Known rows, with every way that one mark hangs from another
K586[K108]: [ 17.7   7.5  19.7  -9.8   7.4   7.0   1.5 -13.7  -2.3  13.8  24.5  14.7
  -9.8   2.7  13.3   6.3  -7.9   9.5 -10.3   1.7 -16.9   0.0  -5.3]
K145[K186 K441[K417] K586[K108[K981]]]: [ 27.0  24.1   6.9  -3.2   5.5  11.6  10.3  -9.4  -0.1  23.4   0.4  32.7
 -27.8  -3.6   7.1  11.1 -12.2   3.7 -14.1   0.1 -17.3  38.7  -7.1]
K108[K813 K817[K772] K981]: [ 30.8  36.7   9.5  -7.4   1.6  11.3  -6.5 -15.9  -5.5  36.3  14.0  -5.7
  -7.0   1.9  13.3  11.1 -23.0  12.5 -46.5  -6.7   5.6 -10.6  -7.2]
K586[K108[K813 K817 K981]]: [ 30.4  31.6  16.0 -15.1   6.3  15.5  -2.6 -22.8  12.3  43.0  30.1  25.2
 -15.3   0.2  15.0   1.7 -24.2  10.6 -44.1   0.3   8.3  -9.2   0.2]
K586[K108[K813]]: [ 20.0  15.9  17.4 -16.3   6.1   5.1  -2.3 -16.2   5.2  25.4  31.7  18.4
  -6.7  -3.2  14.5   2.1 -14.9   9.1 -18.9   1.4  -4.9  -4.8  -1.4]
K289[K108[K813 K817[K772]]]: [ 22.6  22.4  10.9 -13.1   0.0   6.8  -4.4 -13.2 -16.8  33.5  33.4  -4.4
   6.5  -3.4  16.5  15.6  -4.2  14.9 -32.5  -0.1   0.4 -13.9 -16.1]
K145[K586]: [ 18.2  20.3   2.7  -0.9   2.6  -5.6   0.7  -7.6 -19.3   2.0   4.7  14.9
  -6.1  -2.2  13.2  18.4 -12.7   6.8 -25.8  10.1 -14.3  17.6  -9.4]
K824[K145[K186]]: [  4.2  29.8   2.5 -24.1  -1.3   6.6  12.5 -18.1 -25.6  -4.2   1.9  -1.5
   4.7 -11.0  14.6  13.6  -8.7   7.8 -23.5  -1.6 -12.2  -2.8 -20.4]
K813[K108[K981]]: [ 22.6   2.3  13.6 -14.9   4.6  11.4   2.6 -16.6  -4.2  17.2  15.2  29.8
  -5.2 -11.1  13.2   7.8 -22.4  10.2  -7.2  -0.7 -12.6   3.1  -5.8]
K817[K108[K981] K772]: [ 28.5  -6.0  14.3   1.3   2.6  15.5  -4.6  -6.6 -31.2  19.2  23.6  -1.3
   2.4 -11.5  12.7  12.2  -9.1  12.9 -11.6 -13.4 -23.2   6.6  -9.0]
K186[K145[K441[K417] K586[K108[K813 K981]]]]: [ 32.4  20.3  28.9 -16.4   6.1   9.2   8.7  -4.9 -10.6  26.4  24.6  35.6
  -9.5  -4.4  14.4  16.6 -29.6  17.8 -12.2  -2.4  -0.6  27.3  -7.2]
K817[K108[K813]]: [ 17.0   5.7  12.4 -17.8   4.1   9.0  -5.8 -12.4 -10.8  23.1  30.3  17.3
  10.0 -20.1  16.4  -2.1  -6.4  11.3 -26.1  -3.4  -8.3   0.4  -6.2]
K169[K824[K145[K441 K586[K108[K813]]]]]: [ 31.5  11.0  16.5 -19.8  -0.5   2.0  14.0 -13.8  -9.8  15.8  18.2  18.9
  17.9  -7.9  16.9   8.4 -15.5  18.3 -33.2  -5.9   1.7 -13.2 -17.3]
K817[K108 K772]: [ 20.5 -10.5  12.9  -3.2   1.6  10.4  -7.6  -3.6 -36.5  12.7  22.7  -9.5
  12.3 -12.2  13.0  10.0   2.8  11.1 -11.7 -10.3 -27.3   5.1 -11.8]
K169[K824[K145[K186]]]: [ 11.8  23.5   4.7 -17.0  -0.2   8.0  17.8 -15.2  -9.8 -10.1  -3.4 -11.3
  17.8 -12.2  14.2   6.9  -9.1  13.0 -31.8  -6.4  -5.3 -17.1 -27.4]
K824[K145[K441] K169]: [ 16.1   2.5  30.4 -36.2   6.0   0.9  17.4 -20.8  -9.3   3.0  10.5   4.9
  13.8   4.7  13.1  19.2  -2.4  13.3 -16.0  10.3 -12.1  -4.4 -23.5]
K145[K186 K441[K417] K586[K108[K813 K981]]]: [ 29.1  31.1   5.2 -10.6   4.4  10.0   7.5 -11.7   6.0  33.4   6.2  36.1
 -24.3  -8.9   7.9   8.0 -18.4   3.7 -21.4  -0.3  -7.1  34.9  -3.7]
K145[K186 K441[K417] K586[K108]]: [ 19.8  20.6   5.3  -7.6   4.7   6.8   8.6  -6.7  -6.2  17.2   0.3  26.2
 -19.5  -3.6   7.6   9.7  -2.0   2.0 -14.5   2.3 -20.9  37.1 -10.4]
K145[K186 K441 K586[K108[K813 K817 K981]]]: [ 33.9  37.5   2.6 -17.4   0.9   6.4   0.0 -23.4   9.2  45.6  19.6  28.1
 -21.9 -10.1  13.8  10.7 -17.0  -0.5 -44.9   1.8   9.8  23.0  -1.6]
K145[K186 K586]: [ 12.8  31.5 -10.2  -5.2   0.0  -3.6   1.0 -11.7 -14.1   0.3  -2.6   4.6
 -10.6 -12.8  11.2  18.5 -10.0  -3.2 -28.2  10.5 -11.6  28.1 -12.2]
K289[K108[K813 K817[K772] K981] K417]: [ 32.0  36.9  18.5  -9.0   1.2  15.1   8.1  -9.7   1.2  36.2  28.8   4.4
  -1.1   1.2  11.7  17.8 -12.1  16.9 -36.3   3.0  -7.3 -19.2 -11.8]
K824[K145[K186 K441[K417]] K169]: [  8.6  17.6  18.6 -35.6   6.4  10.1  22.2 -17.0  -7.6  -0.5  -8.2   3.3
   8.3  -1.7   7.2  14.4  -0.2   8.0 -18.4  10.1 -16.9  10.0 -28.7]

Rows
[ 31.5  17.3   9.4 -14.7  -0.7   8.5  19.4 -17.4  -7.5  10.4   7.3  14.1
   4.0 -11.4  14.3  13.2 -16.8  11.9 -29.1  -7.6  -2.2   1.0 -18.9] -> K169[K824[K145[K186 K441 K586[K108[K981]]]]]
[ 24.6  21.6  18.6 -18.7   2.3  -0.9  -0.3  -9.5 -20.8  15.1  34.3  17.7
   2.4 -12.6  17.8  20.6 -30.1  10.3 -20.5   6.7   4.1  18.1  -6.2] -> K186[K145[K586[K108[K813]]]]
[ 25.0  10.4  14.3 -13.6  -0.6  -0.8  18.0  -9.5 -18.1  -1.8   1.2   9.1
  18.5  -2.9  16.2  13.9  -8.5  20.0 -30.0  -6.2  -6.8  -9.4 -24.5] -> K169[K824[K145[K441 K586]]]
[ 15.6  16.9  13.2 -23.1   0.2   6.6  20.7 -15.7  -4.1  -2.4  -2.4  -9.4
  16.8  -8.4  15.4   5.8  -1.7  15.4 -24.4 -12.9  -5.6 -15.5 -27.5] -> K169[K824[K145[K186 K441]]]
[ 23.0   7.3  14.5 -24.8   3.8   1.1  10.5 -19.6 -27.1   3.4  19.5  20.6
  10.6  -3.4  11.3  26.6 -18.1   4.8 -29.7  25.2 -12.3   9.8 -17.0] -> K824[K145[K586[K108]] K169]
[ 25.2   8.7  13.5 -14.2   4.8  13.8  -3.2 -15.3  -5.7  29.6  30.5  25.0
   0.9 -20.3  15.9   0.1 -17.9  13.2 -25.8  -6.7  -4.5   2.1  -3.4] -> K817[K108[K813 K981]]
[ 14.2  28.0   0.7  -5.8   3.4   2.3   9.3  -4.4  -8.6   7.6 -14.7  16.1
 -14.1  -3.7   7.9  11.9  -0.2   4.1 -18.8   2.6 -19.0  37.2 -15.4] -> K145[K186 K441[K417] K586]
[ 29.6   4.4  18.0 -14.3   0.6   2.9  17.1 -11.6 -16.0   6.3  13.1  15.9
  15.4  -2.8  16.0  11.7  -9.6  18.4 -27.0  -5.6  -8.2  -9.1 -20.1] -> K169[K824[K145[K441 K586[K108]]]]
[ 28.6  27.9  11.6  -0.4   2.9  13.2  -2.1 -12.6 -13.5  23.5   6.5  -7.7
 -10.0   8.2  12.2  15.7 -14.7  12.9 -38.0  -6.2  -6.8  -4.4 -11.4] -> K108[K817[K772] K981]
[ 26.3  21.5  26.2 -16.3   5.8   9.2   7.2  -3.8 -20.7  21.0  17.6  25.6
  -4.2   3.4  14.9  15.8 -13.0  16.3 -26.0   1.2  -5.8  24.5 -14.6] -> K186[K145[K441[K417] K586[K108[K817]]]]
[ 33.2  34.7  17.3 -17.4   2.6   7.5  -1.0 -14.6 -15.3  29.6  34.4  23.7
  -6.2  -9.6  18.4  20.0 -37.8  11.3 -40.7   7.0  13.9  14.5  -5.1] -> K186[K145[K586[K108[K813 K817 K981]]]]
[ 21.9  13.9  25.0 -18.0   2.6  -5.8   6.9  -5.5 -20.9   5.1  17.5   9.9
   0.9  -3.3  18.3  24.9 -14.0  14.5  -9.7  -0.1  -4.8  24.1 -14.3] -> K186[K145[K441 K586]]
[ 25.8  26.6   2.0  -3.5   1.4  11.5   1.7  -5.8 -17.8  28.2  -1.4   8.0
 -13.8   1.1   6.7  12.9   1.8   1.8 -32.7  -1.4 -17.5  31.8 -12.8] -> K145[K186 K441[K417] K586[K108[K817[K772]]]]
[ 29.4   9.2   9.8 -10.9   0.9  16.4  -4.9 -15.5 -18.4  29.3  14.1  10.4
  -0.3  -6.0  12.3  11.5 -18.5   9.9 -27.3  -4.7  -8.8  -2.8  -8.3] -> K813[K108[K817[K772] K981]]
[ 32.0  26.2   5.8 -15.1   1.5   2.3   2.8 -19.6   8.9  35.4  20.2  29.1
 -23.2 -13.8  12.6  13.2 -19.2  -0.2 -21.8   0.6   1.4  27.8  -0.2] -> K145[K186 K441 K586[K108[K813 K981]]]
[ 22.4  15.6   5.9 -12.5   1.6  -1.1   4.2 -14.6  -3.5  19.1  14.4  19.0
 -16.9  -7.6  12.5  14.8  -2.4  -1.8 -14.7   3.0 -12.4  31.2  -6.4] -> K145[K186 K441 K586[K108]]
[ 16.8  17.0   8.0 -33.3   0.8  -3.3  15.5 -21.8 -17.8   0.7   1.4   5.3
   8.6  -9.3  10.8  27.4  -5.8   0.3 -27.3  18.2  -8.5  21.1 -23.7] -> K824[K145[K186 K441 K586] K169]
[ 27.8  18.2   7.5 -14.2  -0.9   3.7  11.1 -13.8 -17.4   8.7  16.9  15.4
  19.3 -11.3  15.9   9.5 -22.7  15.6 -40.6   0.7   1.3 -15.8 -16.6] -> K169[K824[K145[K586[K108[K813]]]]]
[ 30.8   2.0  12.9  -6.1   1.2  14.3  -8.7  -9.3 -23.3  30.9  30.0   1.4
   5.5 -17.3  13.7   7.9 -16.1  12.8 -19.3 -13.8 -11.7   1.9  -4.9] -> K817[K108[K813 K981] K772]
[ 21.8   5.8   8.0 -15.5  -0.1  11.5  -7.2 -13.0 -24.3  22.9  13.5   1.5
   9.4  -5.7  12.6   9.4  -7.4   8.1 -26.6  -2.3 -13.1  -4.1 -11.3] -> K813[K108[K817[K772]]]
[ 33.6   9.5  31.0 -16.2   4.4   2.6   7.8 -10.2 -14.0  19.0  31.1  26.3
 -11.3  -3.2  17.7  24.5 -24.8  14.5  -5.6  -1.8  -2.5  25.7  -7.5] -> K186[K145[K441 K586[K108[K981]]]]
[ 29.6  17.6  21.3  -9.9   4.0   4.6   5.0  -9.7 -21.0  11.4  29.8  22.3
  -9.6  -7.6  16.6  25.0 -33.6  11.7 -14.1   5.1  -2.5  23.3  -6.8] -> K186[K145[K586[K108[K981]]]]
[ 19.4  10.5  18.7 -24.8   5.7   2.0  19.1 -11.0 -24.3   0.4  -4.6  22.3
  11.2   4.7   8.1  22.8  -7.6  12.8 -25.0  17.9 -18.8  17.6 -25.0] -> K824[K145[K441[K417] K586] K169]
[ 18.0  24.5  -4.9  -6.7   1.3   1.4   0.1 -14.3 -12.2  10.4  12.2  14.3
 -15.9 -12.3  11.1  16.0 -11.6  -5.1 -23.6  10.6 -12.4  28.7  -6.3] -> K145[K186 K586[K108]]
[ 13.4   7.0  29.3 -31.6   8.8   8.3  21.6 -13.7 -11.5   1.1  -1.7  12.8
  12.5   8.7   8.8  14.4  -2.3  16.9 -15.7   9.9 -19.4   1.2 -27.0] -> K824[K145[K441[K417]] K169]
[ 30.0  28.4   5.0 -16.8  -1.3   7.4   8.5 -16.5 -15.5  17.7  16.1  14.7
  19.7  -9.2  16.7   7.2 -21.1  15.6 -60.8   1.6   9.1 -20.1 -17.9] -> K169[K824[K145[K586[K108[K813 K817]]]]]
[ 13.2  24.7  -1.3 -27.7   0.5  -1.4  12.3 -20.9 -26.0  -7.3  -0.5   1.9
  10.1 -13.3   9.9  29.0 -14.7  -2.5 -35.5  24.7  -8.1  19.0 -23.7] -> K824[K145[K186 K586] K169]
[ 14.3  21.8   8.1 -28.8   3.4   3.6  19.8 -14.6 -20.6  -1.1 -11.3  13.3
   6.8  -5.8   6.6  23.4  -6.4   3.7 -27.3  17.6 -15.6  27.1 -27.2] -> K824[K145[K186 K441[K417] K586] K169]
[ 19.5  16.3   7.6 -14.4  -0.8   2.5   8.8 -14.1 -39.2   6.1  18.9  25.8
   3.6  -4.8  16.0  20.2 -17.7  11.0 -25.6   6.1 -15.3   4.7 -11.6] -> K824[K145[K586[K108]]]
